What can hang from each mark:
j_968: j_198 j_307 j_330
j_168: j_645
j_521: j_97 j_645
j_645: j_72 j_168 j_872
j_72: j_645
j_496: j_240
j_198: j_645 j_968
j_240: j_307 j_496
j_97: j_521
j_307: j_240 j_968
j_330: j_968

Each row was made from one small tree. Brackets hold a mark, then the marks that hang from it, in the order of their numbers. Every link used is in the known rows. Write each row's tree.
(in the rows, 128 means zero)
Known rows:
(j_330 (j_968 j_198 j_307)): [109 134 171 139 109 144 105 154 169 135 110 122 114 146 150 140 123 109
 153 106  82 109 107  67 112  83 193 149 129 170 147 136]
(j_198 (j_645 j_168 j_872) (j_968 j_330)): [ 97 144 123  85 113 116 122 146 143 130  88 148 128 101 124 127 114 145
 163 145 105  53  26 116 128  90 147 158 113 178 159 132]
(j_968 j_198 j_307 j_330): [123 117 152 160 118 162 131 176 161 131  89 134 133 163 140 144 110 110
 162  90  89  77  88  83 107  82 184 135 120 192 167 142]
(j_968 (j_307 j_240) j_330): [101 122 136 131 127 140 102 197 164 149  74 136 141 152 133 156 104  96
 162  76 101  78  89 102  95  67 153 131 104 175 151 136]
(j_496 j_240): [126 124 168  68 127 126  89 160 164 132 105 114 114 106 114 133 106 114
 146 126 119  94 108 108 102 103 142 134 137 148 146 115]
(j_496 (j_240 (j_307 j_968))): [116 128 150  62 108 118  88 179 123 137  99 113 117 111 124 110 101  94
 159 123  98  83 108 124  97  72 173 148 122 136 141 103]
(j_968 j_198 j_330): [115 129 149 128 126 165 141 172 170 111  94 125 128 141 131 153 116 117
 166 107  94  80  85  95  96  98 177 140 139 194 162 130]
(j_72 (j_645 j_168)): [136 138 152  82 123 142  92 135 154 132  91 133 122 127 126 113 134 126
 140 122 136  92  89 117 126  93 144 119 129 158 162 133]
(j_240 (j_307 (j_968 j_198)) j_496): [100 143 117  99 120 146 147 161 140 116  91  99 114 145 144 137 102 109
 170  99  89  75 113  95 110  62 222 149 146 163 184 122]
(j_168 (j_645 j_72 j_872)): [ 92 113 143  73 151 106 132 156 148 124  75 136 107 145 141 153 108 154
 175 128 126  87 115 131 128 117 156 144 143 163 181 163]
(j_168 j_645): [126 150 152  92 156 141 115 148 154 137  70 137 106 124 150 127 119 116
 157 129 133 108 113 127 104 103 153 133 134 157 156 154]
(j_240 j_496): [122 146 133  69 138 137 130 138 170 119  86 108 112 124 129 148 110 117
 150 107 118  90 112  98 115  81 170 132 140 154 183 143]
(j_968 (j_198 (j_645 j_72)) j_330): [124 106 121 125 112 149 122 163 153 128  90 144 140 154 136 171  94 144
 183 108  94  71  97 112 118 106 177 181 178 173 179 121]
(j_330 (j_968 j_198 (j_307 (j_240 j_496)))): [ 73 138 140 132 127 141 110 170 191 144  95 102 121 148 145 168 106 113
 161  73  89  95 109  71 112  57 198 141 134 166 173 131]
(j_240 (j_307 (j_968 j_198 j_330)) j_496): [100 132 115 112 115 159 159 183 140 116  78 107 128 153 136 140  96 103
 182  92  75  54  82 116 101  51 228 150 135 183 190 122]
(j_307 j_240 j_968): [100 140 126  82 141 129  90 187 146 129  85 108 124 114 139 141 104 105
 175 103 102  88 101 101  82  93 154 152 119 154 149 115]
(j_330 (j_968 j_198 (j_307 j_240))): [ 79 129 160 143 116 142  87 179 182 146 104 117 123 142 147 158 114 104
 156  77  88 104 109  66 103  75 178 150 127 168 142 122]
(j_97 (j_521 j_645)): [133 181 169  93 132 116 115 110 174 136  95 135 145 108 123 148  94 131
 179 100 119  85 118  95 114  88 158 134 157 189 136 151]
(j_307 (j_240 j_496) (j_968 j_198 j_330)): [ 84 133 106 118 139 163 140 203 165 115  74  95 136 140 135 165  89 123
 191  82  83  56  70 105  88  72 203 145 136 184 192 111]
(j_198 (j_968 (j_307 j_240))): [ 94 147 124 120 117 111  89 168 144 161  89 126 121 131 146 140 106 105
 150 100 119  88 102  74 101  80 142 151 105 150 136 137]
(j_198 j_645 j_968): [132 170 114  88 110 115  95 123 136 151  92 142 114 102 144 115 105 124
 155 141 120  89  93 102 113 103 145 179 149 134 143 129]
(j_72 (j_645 j_168 j_872)): [104 134 154  71 126 121 107 134 155 122  96 135 121 129 122 121 133 146
 150 121 134  78  78 112 145  97 142 105 118 163 171 137]
(j_72 (j_645 j_872)): [106 146 144  81 118 116 107 132 146 136  92 139 125 145 132 119 118 141
 153 113 128  74 107 112 139 104 144 112 130 143 174 136]
(j_307 j_240 (j_968 (j_198 j_645) j_330)): [ 96 135 102 131 126 157  96 196 152 139  77 131 147 128 147 144  88 120
 199  93  86  64  68 115  92  92 178 174 149 169 166  96]
(j_168 (j_645 j_72)): [125 118 140  86 153 127 118 156 146 130  68 137 106 145 145 149 104 133
 170 126 130 106 127 130 112 113 157 156 151 154 167 156]
(j_968 j_330): [127 127 146  99 126 146 127 168 157 122  79 127 125 128 124 144 114 108
 156 113 102  78  85 112  96  86 157 139 124 176 159 140]
(j_97 j_521): [142 154 169  83 121 123 117 129 173 118  99 115 136 117 120 151 120 118
 168 111 111 105 116  85 111  93 155 139 142 175 135 134]
(j_496 (j_240 j_307)): [112 122 160  69 111 124  92 162 142 143 101 120 113 122 113 126 110  95
 137 111 116  93 127 114 104  74 155 132 130 142 137 114]
(j_521 j_97 (j_645 j_72 j_168 j_872)): [ 70 127 150  54 156  83 134 120 165 101 103 134 108 104 122 158  90 182
 167 121 114  49  61 107 116 103 155 136 128 170 168 156]
(j_968 j_198 (j_307 (j_240 j_496)) j_330): [ 82 121 124 151 132 159 133 192 179 135  76 118 140 167 137 175  96 117
 170  58  95  66  88  86 107  58 196 124 128 190 189 129]
(j_645 j_72 j_168 j_872): [ 98  96 152  60 133 112 126 155 155  92 107 120 112 130 115 173 121 157
 163 123 112  83  87  97 134 107 146 143 124 177 176 147]
(j_198 (j_645 j_168)): [134 143 139  75 134 138  90 132 161 129  97 146 123 103 130 132 120 121
 152 132 121 100  82 107 124  93 143 152 140 158 152 126]
(j_168 (j_645 j_872)): [ 90 143 155  79 158 121 127 148 154 129  77 139 107 129 142 132 118 136
 163 128 127  90 103 124 121 106 155 121 124 163 166 159]

Write each row's tree:
[ 94 140 121 137 113 124 104 191 146 161  70 133 135 138 140 144 101 104
 159  98 106  67  71  95  89  67 150 154  95 174 145 136]	(j_198 (j_968 (j_307 j_240) j_330))
[ 92 145 107  73 146 130 111 178 157 123  80  95 124 119 138 150  94 112
 180  92 104  77  96 107  98  78 176 143 130 149 180 119]	(j_307 (j_240 j_496) j_968)
[104 122 155  92 107 141 102 179 133 126 108 107 117 127 128 116  99 105
 165 113  92  80 108 106  93  79 194 149 136 153 144  96]	(j_496 (j_240 (j_307 (j_968 j_198))))
[ 92 144 103 127 117 123 123 183 154 157  64 121 130 143 138 152  92 112
 161  84 110  58  74  97 103  53 171 145 104 169 175 140]	(j_198 (j_968 (j_307 (j_240 j_496)) j_330))
[ 83 133 124 133 138 148 122 170 183 139  91 112 128 158 143 170 100 119
 160  59 109  87 120  69 118  68 183 127 137 169 184 128]	(j_968 j_198 (j_307 (j_240 j_496)))
[135 119 105 131  95 110 103 159 117 163  72 162 133 150 143 140  85 134
 175 117 106  62  80 110 121  89 163 194 141 149 165 141]	(j_198 (j_645 j_72) (j_968 j_307 j_330))
[106 113 151 108 105 148 113 201 132 124  94 112 129 134 121 124  96  99
 173 110  76  61  78 123  85  67 200 150 128 175 153  93]	(j_496 (j_240 (j_307 (j_968 j_198 j_330))))
[115 138 158 100 118 150  93 137 179 125 116 129 114 106 140 137 127 127
 154 134  92 109  72  91 120  91 178 168 156 167 144 117]	(j_330 (j_968 (j_198 (j_645 j_168))))
[ 99 160 157  70 157 118 114 111 177 113  98 133 104  79 129 125 101 142
 146 122 120  71  56 105  90  92 155 122 122 170 143 150]	(j_521 j_97 (j_645 j_168))
[125 140 116 126 120 160 112 171 142 128  83 137 137 128 150 128  97 123
 194 118  78  61  65 115 101  96 192 172 152 170 174 109]	(j_307 (j_968 (j_198 j_645) j_330))
[126 129 129 160 113 158 109 159 157 152  85 159 140 156 146 136 103 121
 172  89  94  77  83  92 118  82 182 152 143 174 168 126]	(j_968 (j_198 j_645) j_307 j_330)
[133 151 163  90 125 100 121 119 168 132  95 135 144 124 123 175  85 150
 190  99 114  79 132 101 120  96 162 156 175 184 152 149]	(j_97 (j_521 (j_645 j_72)))
[ 89 154 107 112 123 113 113 162 153 154  77 116 118 131 145 148  95 112
 153  87 121  76 102  78 112  62 161 145 114 150 171 139]	(j_198 (j_968 (j_307 (j_240 j_496))))
[127 105 122  95 125 137 108 160 138 106 104 129 122 126 144 150  99 151
 193 128  97  84  75 103 123 112 185 193 164 163 178 110]	(j_307 (j_968 (j_198 (j_645 j_72 j_168))))
[ 90 134 129 120 120 144 131 152 163 125  97 148 137 138 134 147 103 145
 178 105  91  55  71 106 127 100 173 147 151 178 177 125]	(j_968 (j_198 (j_645 j_872)) j_330)
[ 90 141 122 104 142 130 108 171 169 146  81 113 124 143 136 161  98 109
 155  66 117  86 116  87 119  57 165 122 120 152 178 141]	(j_968 (j_307 (j_240 j_496)))
[119 124 138 126 127 162 134 187 148 105  86 115 130 135 138 139 106 118
 190 116  78  67  67 101  87  98 196 154 129 191 169 117]	(j_307 (j_968 j_198 j_330))
[112 147 112  71 124 125 133 159 128 123  81 105 113 133 137 126 100  99
 166 101  99  80 115 112 110  54 202 149 131 144 177 133]	(j_240 (j_307 j_968) j_496)
[100 134 171  69 130  91 130 118 170 109 108 135 139 114 109 177  94 178
 193 106 116  65  91  98 146  95 156 139 151 206 160 158]	(j_97 (j_521 (j_645 j_72 j_168 j_872)))
[123 106 135  97 127 144 111 145 160 110 110 139 122 133 133 166 110 152
 171 118 111  95  95  95 130 112 167 177 175 170 175 119]	(j_968 (j_198 (j_645 j_72 j_168)))
[123 137 144 104 129 159 106 136 169 118 110 139 122 113 136 139 119 133
 156 120 113  97  81  91 124 103 163 153 156 173 157 117]	(j_968 (j_198 (j_645 j_168)))
[128 117 115  92 106 123 116 155 135 131  81 146 125 119 123 146 102 148
 172 146 110  65  50 123 115  96 149 194 144 169 164 127]	(j_198 (j_645 j_72 j_168) (j_968 j_330))
[ 89 128 144 142 133 149 100 178 171 141 101 125 128 151 144 163 108 110
 158  69 110  97 120  65 101  85 165 135 127 171 151 127]	(j_968 j_198 (j_307 j_240))
[ 94 127 119 160 120 156  95 185 165 161  78 156 151 154 147 156  96 114
 173  71  97  73  82  97 108  74 169 150 137 174 161 117]	(j_968 (j_198 j_645) (j_307 j_240) j_330)
[102 109 131  59 128 106 110 137 149 114 104 145 121 124 122 163 110 161
 170 126 115  78  86 110 147 108 144 163 146 159 176 138]	(j_198 (j_645 j_72 j_168 j_872))
[ 67 156 159  62 155  97 128 113 174 107 106 134 103  82 124 133 100 164
 154 123 113  54  44 102 109  95 152 111 109 177 155 159]	(j_521 j_97 (j_645 j_168 j_872))
[134 172 182  83 134 121 114 115 182 120 103 133 141  92 120 151 107 137
 173 110 124  85  88  97 122  82 157 128 143 205 137 148]	(j_97 (j_521 (j_645 j_168)))
[115 110 142 135 103 126  88 147 157 149 104 139 122 160 152 156 100 136
 174 101  86 100 115  86 134  95 190 190 169 148 167 127]	(j_330 (j_968 (j_198 (j_645 j_72)) j_307))
[ 87 135 127 112 137 150 104 191 154 116 100 101 127 126 147 151 102 116
 180  96  96  89 101  83  83 100 175 155 133 166 153 108]	(j_307 j_240 (j_968 j_198))
